Every row comes from one small tree of marks. Brackets hold a mark, then the marks that hang from it, in alphabetical order. Every link used is in the known rows. Which tree was each row made from?
Known rows:
[P [Q C [G K] U Z]]: [0.340,-1.318,-0.053,-1.135,1.411,-0.157,1.672,2.106,-1.879,1.253,-0.267,1.479,0.405,-2.391,-2.375,1.369,-0.457,4.250,-1.330,0.989]
[V Q]: [-2.717,0.960,1.103,-1.190,0.361,0.712,-2.679,-1.104,-5.813,-3.919,-1.246,-1.664,-2.596,1.581,1.308,1.733,-0.856,-2.937,-0.891,1.924]
[Z [Q G U]]: [1.149,2.772,-1.579,1.073,-0.206,1.327,3.389,2.094,-0.252,-0.539,-0.008,-0.572,-0.383,3.811,-0.671,-0.427,-1.379,0.165,-3.588,-1.190]
[G K [Q U Z]]: [-1.317,0.111,-0.947,-0.698,2.850,0.509,1.111,-2.132,-4.298,-0.289,-0.679,0.208,-0.409,-1.261,-0.889,3.479,-0.201,-3.388,-1.096,0.229]
[P [Q C G U V]]: [0.416,-1.131,1.243,0.604,-1.807,-1.641,1.851,-0.412,2.845,-1.086,1.715,2.397,1.566,2.712,0.214,-0.938,-1.774,3.944,-0.653,-2.168]
[V [Q U]]: [-2.051,1.391,0.705,-0.080,0.914,0.004,-0.257,0.875,-5.928,-3.222,-1.657,-1.610,-1.194,1.098,-0.242,1.816,-2.221,-3.958,0.248,1.049]
[G K [Q C P Z]]: [-0.744,-1.654,-1.141,-0.882,2.671,-0.266,-2.005,-2.051,-1.324,2.753,-0.155,0.491,-0.579,-4.613,0.206,2.411,2.412,-1.497,1.704,2.478]
[G [Q C P U V Z]]: [-1.370,-2.308,-0.638,-0.816,1.553,-2.066,-0.648,-3.545,1.713,1.037,1.519,1.957,2.188,-4.264,0.051,1.207,-1.178,-2.432,4.697,-0.119]
[Z Q]: [-0.228,1.770,-1.009,-1.277,1.020,2.811,0.410,-2.435,-2.480,-2.426,-0.636,-0.722,-1.883,0.552,0.673,1.929,-0.469,-0.370,-3.619,0.943]
[P [Q [G K] U]]: [1.452,1.351,-1.026,2.648,-0.546,0.432,2.606,4.060,-1.250,0.201,-0.952,0.355,-0.033,4.956,-1.087,-0.176,0.373,1.381,-5.191,-3.072]
[Q C]: [-0.894,0.393,1.551,-0.131,1.001,-0.097,-1.427,-4.014,-2.514,-2.223,0.432,0.605,-2.129,-1.534,-0.051,2.710,0.304,0.618,1.593,3.429]
[P [Q G U V Z]]: [-1.172,-1.050,-0.448,-1.251,-0.177,-0.102,-0.026,-0.497,0.679,-2.597,1.109,2.409,1.395,1.728,-1.280,-0.347,-2.827,1.905,-2.434,-2.821]
[T [Q P]]: [-0.130,1.176,-1.796,2.896,1.070,3.665,-2.080,-0.285,-1.201,-1.533,-1.941,-3.307,-0.473,2.049,1.605,-0.109,0.735,-3.857,-0.007,0.507]
[Q U]: [-0.345,2.211,-0.230,1.723,1.418,0.360,0.718,-1.103,-3.605,-2.753,-0.652,0.014,-1.144,1.066,-1.612,2.214,-1.207,-2.536,-0.109,0.118]
[C [Q G P V Z]]: [-0.732,-0.642,-1.232,-2.534,-1.135,-0.428,-2.178,0.588,2.603,0.050,0.088,0.328,0.625,0.638,1.048,-2.717,0.901,-0.922,-1.600,-1.911]
[Q [G K] U V]: [1.371,0.792,2.200,1.091,-2.182,-1.818,1.797,0.487,1.212,0.616,0.953,0.873,-0.001,1.830,-0.751,-0.734,0.931,0.715,-0.529,-2.359]
[G K [Q P V Z]]: [-0.995,-1.898,-0.784,-1.577,0.720,-0.401,-2.667,-3.447,0.775,1.396,0.308,0.940,0.265,-2.588,1.185,1.198,1.711,-3.026,0.037,-1.232]
[T [Q C P U V Z]]: [-0.820,-2.586,0.636,-1.238,2.065,1.093,-0.887,-2.714,0.954,0.061,-0.506,-1.084,2.421,-6.710,-0.285,0.363,-1.789,-1.193,6.385,2.157]
[C Q]: [-0.927,1.281,-0.439,-1.168,0.172,1.458,-0.012,-1.776,-3.439,-3.218,-1.666,-1.100,-1.818,2.727,1.639,1.007,0.588,-2.325,-3.922,0.120]
[Z [Q C V]]: [-0.160,-1.274,2.176,-3.652,-0.546,0.558,0.587,-5.614,1.334,-1.156,1.309,0.931,-0.518,-3.655,1.653,1.605,-0.633,2.876,0.379,2.025]

Write each row's tree:
[2.452,-0.674,2.324,-1.831,-1.979,-1.110,4.432,0.104,3.087,3.120,1.168,0.621,0.869,-2.247,0.209,-0.526,0.293,4.178,-0.096,-0.191]  [Z [Q C [G K] U V]]
[-1.530,-1.139,-0.607,-1.710,1.079,0.848,-1.744,-1.191,-1.289,-1.937,0.959,1.924,-0.824,0.095,-0.723,0.904,-1.124,4.460,-1.917,1.692]  [P [Q C G Z]]
[1.467,2.505,0.323,2.693,-0.404,-0.555,1.918,2.726,-1.749,0.762,-0.457,-0.116,-1.084,3.096,-1.680,0.177,1.188,-0.202,-1.789,-1.120]  [Q [G K] U]
[2.182,-0.089,-0.567,0.334,-1.463,-1.519,2.545,1.968,5.609,3.052,1.354,0.748,2.093,-0.985,0.072,-2.357,-0.478,2.043,1.695,-1.323]  [Z [Q C G P U V]]
[1.487,-0.595,-0.171,-0.804,-2.110,-0.691,0.071,-0.082,5.613,2.420,1.811,0.731,0.726,-0.579,1.571,-2.365,0.734,2.975,0.361,-0.322]  [Z [Q C G P V]]
[2.464,0.430,-0.461,0.946,-2.645,-1.722,2.487,4.666,3.563,3.232,-1.103,-0.522,1.773,2.439,0.857,-3.255,2.368,-1.422,-1.971,-4.446]  [C [Q [G K] P U V]]
[-0.970,-1.164,-0.714,-0.440,1.731,2.169,-1.327,-1.755,0.155,-1.208,-1.151,-1.711,2.208,-3.776,-0.287,-0.017,-1.951,-3.482,3.330,-0.217]  [T [Q P U V Z]]
[0.276,-0.785,2.739,1.229,-1.788,0.468,2.035,-1.893,2.700,-1.120,1.033,-1.270,1.504,1.728,1.516,-1.567,-1.487,1.380,3.028,0.415]  [T [Q C G U V]]
[0.485,0.759,0.986,2.762,-0.007,1.532,2.305,0.479,-0.233,-1.068,-0.169,-2.428,0.434,2.698,0.631,-0.724,-1.137,0.501,1.773,1.591]  [T [Q C G U]]
[-1.461,-2.412,1.019,-2.927,1.305,-1.207,-4.145,-4.352,0.892,0.073,1.218,2.059,0.050,-7.334,-0.877,1.389,0.055,0.688,4.964,2.480]  [Q C P V Z]
[1.545,-1.621,2.041,0.355,-2.034,-1.792,2.612,0.829,2.453,1.363,0.939,1.929,1.395,0.741,-0.037,-0.477,0.091,4.654,-1.058,-2.057]  [P [Q C [G K] U V]]
[1.997,0.621,0.054,2.397,-0.769,-1.438,-1.098,2.681,1.392,3.827,0.026,0.054,-1.243,-0.214,-0.470,-0.808,3.645,1.755,1.077,1.128]  [Q C [G K] P]
[-0.799,-0.357,-0.631,-0.652,-0.638,-0.791,-3.997,-0.783,2.317,-0.083,1.473,1.479,-0.125,-0.561,-0.742,-1.448,0.317,-0.121,1.023,-0.912]  [Q G P V Z]
[1.022,0.308,0.594,1.593,-0.819,-2.485,0.480,6.629,-0.918,3.995,-1.379,-1.557,0.113,-0.778,-0.442,-1.262,1.415,-0.643,2.401,1.006]  [V [Q C [G K] P U]]
[-3.261,0.491,0.488,-2.613,0.545,0.526,-3.635,0.519,-4.776,-2.780,-0.239,-0.978,-2.514,1.201,0.072,0.144,-1.314,-1.094,-1.170,2.270]  [V [Q G Z]]
[1.847,2.068,-1.248,3.311,-0.816,-0.307,-1.501,3.685,0.468,2.642,-0.559,-0.546,-1.392,2.898,-0.476,-1.322,3.423,-0.682,-1.801,-1.131]  [Q [G K] P]
[0.710,0.304,-0.633,3.360,-0.442,1.816,-1.204,1.467,2.105,0.639,-0.411,-2.597,0.011,2.777,1.760,-2.126,1.147,0.087,1.805,1.538]  [T [Q C G P]]
[-0.017,1.498,-3.581,0.167,1.021,0.011,0.453,4.871,-0.343,0.730,-1.493,-0.694,0.695,1.066,-1.351,-1.880,-0.131,-2.634,-1.621,-1.608]  [C [Q G P U Z]]
